Each row was made from one small tree. The marks that hang from a mark follow it in brackets, in alphabetical order. Every link used is in the known rows. Write each row's tree.
Known rows:
viki[nibe[kulagu[zaragi] neri]]: [  1.8  23.3 -34.4  -5.3 -25.5 -14.4  -3.0 -14.4  -6.0  11.5  26.9   9.1
   0.9 -68.4  31.8 -31.3  40.9   0.4 -28.0 -18.1  27.4]
setiv[zaragi]: [ -9.9  21.1 -14.1  -4.7  -3.0 -23.0   4.9   0.5  18.1  -4.4   7.9 -10.8
   8.9 -15.0  -1.2 -11.7  30.0  26.4  -7.3  16.4  29.9]
nibe[viki]: [-14.2  13.2 -21.3 -16.5  -8.5 -46.4 -24.5   5.6   6.6  -9.8  24.7   8.6
 -13.5  -6.3  21.1 -13.4  39.9   9.7  -3.4   9.9  12.7]
kuri[nibe[neri]]: [ -9.3  27.2 -13.2 -19.4 -16.5 -21.6 -10.2  -8.5 -17.3  -9.9  28.0  29.7
   9.3 -22.9   9.6  -9.8  54.6   8.0 -15.2 -12.7  41.2]
kuri[nibe]: [ -9.9  15.8  -8.3 -22.7   8.2 -22.0  -9.8  -4.6  -1.7 -17.8  19.1  14.8
   9.1 -12.0  18.5  -6.0  43.9   2.0  -4.8   1.3  45.3]
ginivom[sasa[bota kekel[zaragi]]]: [ 15.5  25.1  -7.5 -38.3  16.4 -42.2   3.6  25.5  14.8 -68.1  18.4  -7.0
  -9.6   2.5  20.5 -56.1  24.6  -1.0   5.3   7.5  28.5]
kekel[sasa[bota[nibe[kulagu]]] zaragi]: [ 10.9 -21.0  28.1 -62.0  -6.2 -46.3  11.5  40.3  30.1 -37.2  10.8   2.9
  33.6   3.6  53.8 -61.0  38.0 -46.7 -11.1 -28.4  12.4]
bota[sasa]: [ -3.5   3.2 -13.4 -27.6  -2.5 -45.1  10.0  -9.0   6.0 -13.0  12.0   5.0
  12.1   0.9  -6.1  -2.4  10.8  10.3   0.7   8.0  26.8]
nibe[kulagu neri viki]: [ -7.1  20.7 -28.6  -8.7 -59.7 -45.0 -19.1   3.3  -8.9   7.8  45.6  47.6
  -8.6 -22.6  35.0 -32.2  56.4 -11.8 -33.4 -12.9  20.3]
kulagu[zaragi[setiv]]: [ -3.4   6.0 -25.6  -9.8  39.4 -24.8  -5.6  -5.7  12.8  10.8  16.3  -2.6
  11.9 -27.6 -16.7 -13.7  59.5   6.3   5.9 -12.7  19.8]
bota[nibe sasa[kekel]]: [  4.1   5.8  -5.1 -49.2  21.7 -52.3  32.2  12.9   0.7 -37.9   7.9   9.8
  12.5 -25.6   0.4   2.7   4.6  30.3   8.1  16.3  33.0]
kekel[sasa[bota[nibe]] zaragi[setiv]]: [  4.1 -34.1  28.5 -79.7  41.7 -47.5   3.5  35.9  31.7 -26.7   7.8  -2.6
  32.8  -2.5  16.0 -40.6  60.1 -41.7   6.8 -25.9   2.7]
ginivom[sasa[bota[nibe] kekel[zaragi[setiv]]]]: [ 12.4   9.8   6.3 -60.5  63.2 -48.4  13.8  31.9  19.8 -54.5  17.2   2.0
   3.0 -12.0  13.0 -37.5  47.0  24.6   9.0   8.4  25.1]
sasa[bota[nibe[viki]]]: [ -3.7  24.2  -1.2 -33.1  11.3 -43.8  -4.1  21.7  23.0 -16.7   7.9   4.5
   1.9  -0.8  28.3 -24.9  49.0  40.3 -14.2  26.1   9.7]
sasa[bota[nibe] kekel]: [ 15.6  20.8   3.2 -41.3  17.2 -30.6  19.6  32.6  20.3 -48.9   1.8  -3.3
  -0.6 -25.0  16.9 -31.7  24.6  -6.4  -0.5  23.8  26.3]
kekel[sasa[bota] zaragi]: [  8.9 -15.9  14.1 -55.2 -11.7 -40.6  -5.6  30.8  26.6 -44.0   6.2 -15.4
  20.0  14.1  27.5 -60.5  34.7 -63.1   2.5 -26.9   4.2]
kuri[nibe[kulagu[zaragi] neri viki]]: [-14.6  46.4 -43.8   1.4 -47.4 -31.7 -24.8  -7.4 -21.1  11.8  43.0  51.9
   2.3 -23.2  31.9 -33.7  83.7  18.4 -31.8 -28.9  37.1]
viki[nibe[kulagu neri]]: [ -0.4   8.6 -18.5 -21.6 -27.8 -19.0  -4.0  -9.8  -5.1   1.7  30.9  14.2
  -3.2 -65.2  38.2 -22.2  31.3 -22.2 -30.0  -6.9  30.0]
sasa[bota]: [  9.6  17.7  -4.7 -21.1  -3.0 -24.1  -1.5  10.7  23.4 -22.4   5.3  -8.4
   1.6   1.8   9.7 -33.4  31.8 -17.2 -11.0  14.8  20.6]
bota[nibe[kulagu[zaragi[setiv]] neri] sasa]: [  0.5  11.2 -20.7 -30.3   7.6 -46.3  28.7 -10.2  -3.2  25.7  26.7  45.0
  36.3 -35.2  -6.3  -8.0  57.0  47.9 -21.7 -21.2  26.4]
ginivom[sasa[bota kekel]]: [ 12.2  34.7  -9.3 -28.7  11.7 -32.3   8.9  10.5  10.6 -58.1  16.9  -4.2
 -12.2 -13.9  23.0 -33.4  17.3  16.8   5.6  22.3  25.4]
viki[nibe[kulagu]]: [ -3.0  -4.2 -12.5 -24.6  -3.5 -19.9  -3.9  -5.8   9.5  -7.4  22.3  -0.3
  -5.0 -53.1  48.0 -17.5  19.7 -32.9 -17.8   6.1  34.1]
kekel[sasa[bota] zaragi[setiv]]: [  6.5 -34.4  14.1 -68.8  18.1 -42.8  -9.6  28.1  28.5 -28.3  11.7  -5.8
  20.8   6.2   7.5 -50.1  59.2 -78.0   7.6 -32.6   1.5]
bota[nibe[neri viki] sasa[kekel]]: [ -6.5  28.4 -25.4 -44.7 -15.1 -66.4  13.0  11.3 -17.0 -23.1  26.5  35.5
  -3.4 -30.4   0.0  -3.0  32.3  51.2  -6.7   7.3  16.5]
kekel[sasa]: [ -2.5 -15.7  11.5 -38.5  -9.4 -34.8   0.2   4.1   8.7 -28.1  15.2  -6.3
  18.1 -22.1  30.9 -12.8  17.0 -28.0  13.2 -15.9   6.1]
sasa[kekel]: [  8.3   5.4 -13.9 -24.5   2.6 -28.7   4.1  15.1   3.0 -44.0  17.5  -2.2
 -12.7 -31.0   8.1 -21.2  12.6 -39.3   9.6   7.9  31.5]

Write each row's tree:
[  5.5   6.8  23.5 -52.2 -15.8 -33.9  15.0  16.6  10.7 -23.4   7.8   4.2
  27.7 -24.9  32.0 -27.4  36.7   8.3  -6.5 -11.1  -1.5]	kekel[sasa[bota[nibe[neri]]]]
[  5.4 -18.3 -21.0 -55.1  23.5 -56.3   6.2  16.2   5.3 -34.8  19.0  12.5
   2.0  -3.8 -29.3 -23.1  29.3 -53.0  12.4 -10.0  33.4]	bota[sasa[kekel[zaragi[setiv]]]]
[ -2.7   9.4 -35.3 -17.1  -0.9 -15.4  -6.4 -17.4  -4.4  24.1  30.9  15.7
   3.0 -75.5  16.2 -22.8  61.1 -16.7 -24.3 -22.2  25.7]	viki[nibe[kulagu[zaragi[setiv]] neri]]
[ 17.6   4.4  -1.6 -61.3  26.8 -41.0  11.8  42.3  12.7 -37.8  14.2  14.7
   4.2 -23.3 -13.6 -51.0  65.2 -34.6  -8.9 -10.5  22.9]	sasa[bota[nibe[neri]] kekel[zaragi[setiv]]]
[ -2.2  20.4 -25.7 -41.3 -35.6 -65.2  16.4  13.7 -15.4 -16.9  35.9  54.5
   1.6 -33.7  20.8 -16.7  35.5  23.5 -21.1  -0.4  26.2]	bota[nibe[kulagu neri viki] sasa[kekel]]
[ -3.3  16.6 -24.2 -54.1 -12.0 -76.4   8.0  26.6 -12.6 -33.8  26.0  31.6
  -0.3 -11.1  -1.7 -25.8  40.3  33.2  -8.1  -6.9  19.4]	bota[nibe[neri viki] sasa[kekel[zaragi]]]
[ -1.8  24.4 -35.4 -28.2  -8.0 -61.8  16.2  13.5  -2.2 -16.9  24.0  32.8
   5.0 -26.0  24.4 -21.7  35.4  36.9  -8.0   0.1  27.8]	bota[nibe[kulagu[zaragi] viki] sasa[kekel]]
[ 15.8  -6.8   3.9 -63.9  50.1 -42.1  10.4  47.0  25.7 -45.6   7.2   1.7
   3.9 -13.2  -4.5 -47.6  54.7 -42.2   1.4   1.5  26.1]	sasa[bota[nibe] kekel[zaragi[setiv]]]
[ -9.0  18.9 -10.1 -23.1 -24.3 -50.3   0.9  11.2  -2.5   6.5  36.9  45.1
   7.1 -32.0  43.7 -19.4  55.9  39.1 -30.5  -2.9  19.8]	bota[nibe[kulagu neri viki]]
[  4.5  -4.1  27.4 -54.3   4.9 -33.5  15.3  20.0  23.5 -31.5   1.9  -8.1
  27.5 -14.4  39.1 -24.2  27.6   1.0   3.2  -1.3   2.5]	kekel[sasa[bota[nibe]]]
[ -0.9  -9.1  17.3 -64.5   0.6 -59.3  -6.8  40.9  24.7 -39.1   8.7  -3.8
  20.1  11.6  43.0 -52.4  50.0 -11.7  -1.2 -16.8  -4.3]	kekel[sasa[bota[nibe[viki]]] zaragi]
[  7.0  -4.6  -4.4 -57.8  26.1 -61.6  28.0  27.8   5.5 -47.1  10.7   6.6
  13.8  -8.6  -1.5 -20.2  11.7  10.7   7.0   2.0  35.2]	bota[nibe sasa[kekel[zaragi]]]
[ 20.9  26.5  -4.5 -35.8 -22.8 -30.0  24.0  30.4   8.1 -34.3  18.2  28.7
   2.6 -37.9  28.7 -47.6  38.2 -24.1 -26.2   4.0  32.2]	sasa[bota[nibe[kulagu neri]] kekel]
[-10.1  19.4 -28.5 -20.3  -4.3 -61.4  12.3   0.9   4.6   9.4  22.3  32.2
  18.9  -8.9  27.7 -12.8  41.7  68.9 -17.9  -2.3  22.2]	bota[nibe[kulagu[zaragi] viki] sasa]
[ 14.8  34.9   1.0 -46.5  18.1 -46.5  18.6  29.8   5.8 -60.4  20.3   8.3
   2.6 -12.8  21.8 -50.7  36.6  47.4  -4.9   3.1  24.1]	ginivom[sasa[bota[nibe[neri]] kekel[zaragi]]]
[ -8.9  33.8 -33.2 -17.8 -31.0 -61.2  11.8  -3.4  -9.1  18.2  30.8  47.0
  18.4 -21.5  17.7 -18.7  53.5  77.6 -28.5 -12.9  19.3]	bota[nibe[kulagu[zaragi] neri viki] sasa]
[  8.3   8.0  -9.1 -53.8   0.7 -60.8  27.7  23.3  -8.4 -37.3  17.3  21.4
  15.1 -18.1 -11.0 -24.2  23.9  17.3  -5.1  -9.5  31.5]	bota[nibe[neri] sasa[kekel[zaragi]]]
[  3.7 -20.3  -5.1 -69.9  51.7 -62.2  25.0  24.7   8.3 -34.3  13.1  13.7
  15.5 -15.7 -18.5 -11.7  32.8  -4.6  12.0  -3.0  34.0]	bota[nibe sasa[kekel[zaragi[setiv]]]]
[  8.0  40.0 -15.6 -38.6 -16.2 -43.2   2.7  31.6   1.5 -36.0  16.7  20.0
 -13.6 -28.3  17.0 -36.4  49.5  13.6 -14.5  15.2  13.0]	sasa[bota[nibe[neri viki]] kekel]
[  9.2  23.9 -10.1 -38.6 -12.0 -42.9   5.3  37.6  16.8 -36.9  19.1  22.7
 -11.8 -21.3  43.8 -43.2  41.9 -19.9 -16.8  18.5  24.6]	sasa[bota[nibe[kulagu viki]] kekel]
[ 17.5  21.3   5.0 -45.6  21.2 -46.4  21.8  34.9  19.8 -60.7  22.1  11.3
   4.5  -8.5  47.3 -55.5  30.2  14.9  -8.1   7.4  36.4]	ginivom[sasa[bota[nibe[kulagu]] kekel[zaragi]]]
[  6.1  32.7  -4.9 -47.9  29.5 -59.6   1.7  34.8  13.6 -64.2  19.4   3.2
 -10.4  -0.3  37.3 -47.3  40.2  49.5   2.2  17.2  18.7]	ginivom[sasa[bota[nibe[viki]] kekel[zaragi]]]
[ 10.4  12.9 -13.4 -42.3 -24.4 -50.7  37.5   9.9 -10.9 -20.3  26.7  44.7
  15.1 -40.2  12.4 -14.4  19.1   9.3 -17.8  -4.6  39.1]	bota[nibe[kulagu neri] sasa[kekel]]
[ -8.0  23.9 -38.4   6.9 -29.0 -40.7 -19.6   1.5   6.2   8.1  32.2  22.6
  -3.7 -15.3  37.7 -38.3  53.6   3.0 -18.1 -11.9  20.2]	nibe[kulagu[zaragi] viki]
[ 23.6   3.9   3.3 -48.5   3.7 -41.4  19.3  50.9  25.8 -53.2  11.4  11.1
   5.2  -7.7  33.2 -67.3  35.5 -52.7 -16.9  -1.5  37.8]	sasa[bota[nibe[kulagu]] kekel[zaragi]]
[  7.4 -24.7  -5.4 -65.4  31.9 -60.9  28.6  27.4  10.9 -26.6  24.1  34.8
  18.7 -18.0   3.2 -24.0  35.3 -33.3  -3.9 -11.7  42.9]	bota[nibe[kulagu] sasa[kekel[zaragi[setiv]]]]
[-13.6  24.1  -8.9 -26.0  -4.5 -51.5  -4.6   8.9  -4.6  -1.0  26.7  24.5
   2.1 -28.9  22.4  -6.3  53.8  65.5 -16.2   6.1  10.0]	bota[nibe[neri viki]]
[ 21.3   9.3 -12.1 -39.0  -3.1 -35.1  -1.3  41.6  21.4 -60.2   7.4 -10.2
 -11.7   4.4   4.7 -66.6  30.8 -72.5  -3.0  -2.2  29.4]	sasa[bota kekel[zaragi]]
[ 10.7  28.1 -27.8 -25.7 -21.1 -45.3  38.4   5.4 -12.3 -11.9  23.7  39.1
  20.3 -44.4   7.2 -24.7  29.7  33.4 -19.1 -16.6  35.8]	bota[nibe[kulagu[zaragi] neri] sasa[kekel]]
[  7.8  28.9   5.7 -30.1  -0.3 -29.6  14.9  15.3  14.3 -13.3   7.1   9.2
  15.4 -17.7  11.7 -27.1  42.9  35.3 -22.6  12.0  16.6]	sasa[bota[nibe[neri]]]
[ 23.6  40.1 -16.9 -20.3 -20.8 -24.6  25.3  26.1   5.5 -26.5  16.1  22.8
   6.9 -42.1  22.0 -55.0  47.4  -3.6 -25.5  -6.4  30.2]	sasa[bota[nibe[kulagu[zaragi] neri]] kekel]
[  3.7  32.8  12.1 -31.7  38.0 -36.8  17.0   5.2  19.6 -32.0  11.2  -2.9
  13.5  -8.8  35.8 -16.6  28.7  87.7  -2.6  29.2  19.6]	ginivom[sasa[bota[nibe]]]
[ -2.0 -46.3  13.6 -63.6  27.0 -46.8 -10.5  20.2  17.1 -22.6  21.5  -0.7
  23.3  -9.5   8.5 -30.6  50.9 -69.2  17.6 -39.8   6.9]	kekel[sasa zaragi[setiv]]
[ 12.6  36.9  -8.7 -11.8 -16.6 -24.7  18.2  12.7  13.6   3.0  13.0  20.2
  23.3 -24.1  25.5 -46.3  55.0  30.0 -35.4  -7.1  22.9]	sasa[bota[nibe[kulagu[zaragi] neri]]]
[ 17.9  -6.6 -11.9 -51.3  24.4 -36.5  -5.2  38.1  23.5 -46.8  12.0  -1.6
  -9.0  -3.9 -13.7 -58.1  53.7 -86.9   3.9  -6.3  26.1]	sasa[bota kekel[zaragi[setiv]]]
[ -8.6 -11.2 -18.1 -68.3  39.9 -76.8   2.6  30.0   4.1 -28.7  21.4  24.9
   0.9  -8.2  -9.3 -13.1  48.0   9.9   9.0   0.1  21.1]	bota[nibe[viki] sasa[kekel[zaragi[setiv]]]]
